Each row comes from the steps of one walk. Every step used is in the known rows, and no mark comes twice. Write the walk behind each row, first mark first.
Known rows
surag, vanak: [-4.02 -1.21  8.40  0.64 -0.65 -3.11  0.73  0.72 -2.39  3.10  1.59 -5.96
  1.73  2.49 -1.80  1.56 -4.77  1.97 -2.55  0.13 -2.47 -1.50]
surag, ribok, lodut, vanak, geso, sikop, tiro: [-0.52  2.73 -1.02 -0.41 -0.27  0.42 -0.78 -3.18  0.24  1.28 -6.18  3.26
  5.65 -4.90  2.43  0.44  0.34  2.12  2.78  1.70  4.73 -2.61]
sikop, tiro: [-3.88  1.29  1.27  0.87 -1.44 -6.60 -4.82 -1.07 -4.05  3.93  2.49 -1.64
  0.13  0.84  0.36  3.99  0.80  6.05 -2.65  0.12  3.92 -1.49]
sikop, surag, ribok, lodut, vanak, geso: [-2.90  4.02 -0.27  2.63 -3.01  1.28  0.82 -3.05  1.20  1.71 -1.59  3.58
 -0.27 -3.65  2.17  0.61 -0.10  1.02  5.16 -3.80  3.60  0.25]
tiro, ribok, lodut, vanak, geso, sikop, surag: [ 3.11  1.12 -1.41 -3.15  2.62  3.17  1.68  1.76  2.94 -5.01  0.47  2.72
 -1.80 -1.30 -0.15 -3.01  3.15 -1.57  5.74 -2.00  2.51  2.59]
lodut, vanak, geso, sikop, surag, ribok: [-0.47  3.69 -3.23 -0.47 -2.39  3.16 -1.99 -0.83  0.68 -0.32 -0.50  7.16
 -0.65 -0.72  2.99 -0.91  2.99 -1.17  8.96 -2.11  1.09  3.78]
sikop, tiro, vanak, geso: [-1.52  2.25  1.82 -2.36 -2.06 -2.06 -3.99  2.11 -4.31  0.97 -0.33  0.74
  1.27 -1.54 -0.66 -1.37  3.46  4.41 -0.71  2.62 -2.16  1.99]
ribok, tiro, vanak, geso, sikop: [ 4.74 -0.26  2.55 -2.08 -1.42  3.99  3.34 -2.63  0.23 -7.12 -2.26  0.68
 -2.71 -2.38  1.74 -6.67 -3.01 -3.85  2.33 -0.13 -3.34 -1.27]
lodut, vanak, geso, sikop, tiro, ribok: [ 0.60  3.49 -2.30 -5.72  2.09  0.75 -4.29  4.54  0.12 -3.03  0.55  4.74
  1.10  0.07  0.01 -1.17  6.89  1.77  5.78 -0.04  0.76  4.04]
sikop, tiro, ribok, lodut: [-1.67 -1.09  1.30 -0.70  2.38 -4.12 -1.04  1.62 -0.61  1.73  1.80 -4.09
  1.18 -1.65 -1.20  1.99  0.53  4.97 -4.33 -0.39  4.06 -2.62]
ribok, tiro, vanak, geso, sikop, surag: [ 4.42  0.77 -0.29 -0.69 -2.99  4.74  3.40 -3.74 -0.59 -5.72 -2.44  2.38
 -4.57 -2.77  3.36 -7.39 -0.13 -4.29  3.58 -0.87 -1.63  3.78]
surag, ribok, geso, sikop, lodut, vanak: [-1.11 -0.51 -4.25  5.15 -1.05 -0.25  3.86 -2.25  0.07  1.12 -1.61  2.39
  1.23 -0.36  2.45  4.61 -2.23 -2.25 -1.51 -0.08 -3.48 -5.48]
surag, sikop, tiro, ribok, lodut: [-2.14 -1.74  3.67  1.68 -0.71 -7.08  0.03  0.86  1.10  4.83 -0.74 -4.12
  3.74  2.47 -2.80  1.05 -0.81  3.43 -6.68  0.02  0.61  1.30]
geso, sikop, tiro, ribok, lodut, vanak: [ 2.81  0.15 -2.01 -2.85  2.87 -3.05  0.57 -0.50 -0.99 -2.66 -0.79  1.16
  2.25 -1.23  1.54  0.20  3.16  1.56  0.57  1.92  3.80  0.06]
geso, sikop, surag, vanak, lodut: [-1.39 -1.24  0.88  0.14 -0.05  1.22 -2.03 -2.87 -2.74  2.44  0.01  2.03
 -1.88  3.69 -0.42  0.77  2.74 -3.57  1.01  5.63  0.34  7.68]
tiro, ribok, geso, sikop, surag, vanak: [ 1.69 -3.43 -2.12  1.48  1.32  3.37  5.03  1.80  1.49  2.01  2.86 -5.23
 -1.23  1.04 -1.00 -1.27 -2.17 -3.81 -4.39 -1.77 -3.70  4.61]
ribok, geso, sikop: [ 3.39 -2.31 -0.68  3.14 -1.13 -0.71  2.44 -4.57  0.76  0.07  2.64 -3.46
 -2.52  1.46 -0.14  1.81 -6.65 -2.95 -3.80 -0.65 -0.01 -5.07]
surag, sikop, tiro, ribok: [-3.74 -1.63  2.02  1.34 -1.64 -6.74 -2.29  3.27  0.42  6.04  2.32 -2.82
  2.12  4.81 -2.79  1.68  0.80  3.36 -5.58 -1.19 -2.11  3.76]
sikop, tiro, ribok, geso: [-1.91 -0.11 -1.90  1.01  0.88 -2.84 -0.48  2.62  0.11  3.34  4.45 -4.57
 -0.28 -0.33 -1.81  3.41  0.07  3.39 -6.86 -2.66 -0.44 -0.85]
vanak, geso, sikop: [ 1.65 -1.14  0.86 -2.44  0.91  2.98 -5.66  0.96  1.49 -0.87  1.16  0.81
 -1.51  2.22 -1.03 -1.56 -0.94 -0.46  3.90  0.99  2.52 -1.55]

Which walk is each row?
[-2.93 -2.00  3.19 -2.31  2.93  2.52 -4.14  4.94 -2.54  1.09 -5.17 -1.72
  3.72  3.04 -1.81 -1.07  2.61  0.73  0.43  6.26 -1.26  2.04] : surag, vanak, geso, sikop, lodut
[-0.32 -1.55  3.04 -5.05  4.52  3.39 -1.90  4.33 -0.27  1.89 -5.94 -4.74
  6.71 -1.87 -2.30 -3.63  1.90  2.21 -2.11  5.04  1.90  3.95] : surag, vanak, geso, sikop, tiro, ribok, lodut
[ 1.36  1.22  5.22 -1.12 -2.08  2.33  2.99 -1.33  0.36 -6.14 -0.50 -0.48
 -3.28 -2.68  0.44 -5.06 -3.66 -1.52  1.12 -2.61 -4.23 -2.64] : ribok, tiro, vanak, geso
[ 0.09 -0.50 -0.49  2.64 -0.88  2.19  1.65 -5.04 -1.17  2.63 -0.45 -0.64
 -2.32  1.95 -1.40  2.42 -0.70 -5.23 -4.03  3.85 -1.55  5.29] : ribok, geso, sikop, surag, vanak, lodut
[ 1.38 -5.21 -4.18  1.80  3.77  1.25  2.44  4.19  1.93 -1.13  3.62 -2.61
 -2.79  2.94 -1.68  2.13 -0.46 -2.68 -4.80 -0.14 -3.69 -3.54] : tiro, ribok, geso, sikop, lodut
[ 1.24  4.68 -1.75 -2.35 -1.85  1.22 -2.91 -0.77 -1.00 -3.21  0.37  6.61
 -2.51  1.05  2.00 -1.46  4.58 -0.68  9.02 -1.37  2.41  4.86] : lodut, vanak, geso, sikop, surag
[ 0.38 -0.97 -3.15 -4.60  3.23  3.00 -7.15  5.24  1.21  0.83  0.88  0.86
  0.87  0.58 -1.36 -2.09  4.63  2.05  1.74  1.59  2.76  3.14] : vanak, geso, sikop, tiro, ribok
[-0.78 -1.83 -1.37 -1.63  2.73  2.06 -6.86  4.04 -0.81 -1.17 -1.71  2.57
 -0.93  3.59 -0.82  0.11  3.72  0.42  3.08  4.14  1.89 -1.68] : vanak, geso, sikop, lodut
[-3.16 -0.07 -3.22  7.78 -4.83  0.65  2.92 -4.23  0.85  6.73  3.61 -1.39
 -3.01 -1.23  1.81  3.27 -5.01 -0.91 -2.74 -5.79 -0.32 -0.87] : sikop, surag, ribok, geso
[-1.71  1.45 -1.10  3.42 -4.70  5.01  3.28 -2.62  0.61  0.79 -0.81  2.32
 -3.20 -4.50  3.23 -4.15 -1.72 -1.97  2.68 -4.83 -2.72  2.78] : sikop, surag, ribok, tiro, vanak, geso
[-1.93  1.67  3.69  0.57 -1.47 -8.22  1.57  0.52  0.39  1.98 -1.56 -1.04
  4.18  1.98 -1.69  1.43  1.28  3.41 -3.61 -0.64 -0.42  2.50] : surag, sikop, tiro, ribok, lodut, vanak
[ 3.36 -4.46 -2.18  0.95  2.26  1.93  3.43  1.65  4.04 -0.89  6.06 -4.13
 -3.00  1.78 -1.86  0.49 -4.72 -3.75 -4.02 -2.90 -3.27 -3.54] : tiro, ribok, geso, sikop
[ 0.31  1.67  4.07 -3.51  3.30  0.48  1.30  4.16  3.90 -5.25  2.45 -0.19
 -0.65 -1.13 -2.99 -0.72 -0.26  1.09  3.12 -3.61  0.04 -3.65] : tiro, ribok, lodut, vanak, geso
[ 0.86 -1.18 -1.95 -0.27 -0.44 -3.91 -4.35 -2.73 -3.58  2.46  0.45  0.01
  0.71  1.15  2.00  1.51  1.22  2.51 -0.79  3.13  4.94 -0.01] : geso, sikop, tiro
[ 0.03  4.60  6.25 -1.94 -0.11 -2.15  0.31 -1.72  0.72 -4.75 -1.53  1.04
  0.27 -1.69 -1.10  0.77 -1.78  2.35  4.12 -1.41  3.49 -5.48] : ribok, lodut, vanak, geso
[ 1.41 -1.86 -3.74  4.46 -3.11  0.33  4.28 -4.30 -0.94  4.43 -1.22 -1.07
  2.86 -3.64  2.53  0.40 -4.43 -1.85 -5.84  1.54 -4.75 -2.46] : surag, ribok, geso, sikop, tiro, vanak
[ 0.77  1.22  1.35  0.21 -0.27  2.04  1.56 -3.17  2.79 -1.11 -3.76  2.82
  3.11 -3.51  1.49 -0.15 -3.45 -0.92  4.46 -0.35  2.32 -5.73] : surag, ribok, lodut, vanak, geso, sikop
[ 1.54  0.35 -2.77  2.72 -0.01 -2.72  2.80 -2.26 -2.09 -2.98 -0.96  1.53
 -1.47  2.06  1.21  4.18  0.20 -2.04 -1.51  1.64 -1.70 -3.93] : ribok, geso, sikop, lodut, vanak
[ 1.73 -1.79 -4.01  0.72  3.31 -0.03  3.90  3.80  1.08 -3.87  2.66  0.52
 -2.13  2.25 -0.64  2.52  1.71 -2.86 -1.82 -0.81 -4.76 -2.34] : tiro, ribok, geso, sikop, lodut, vanak
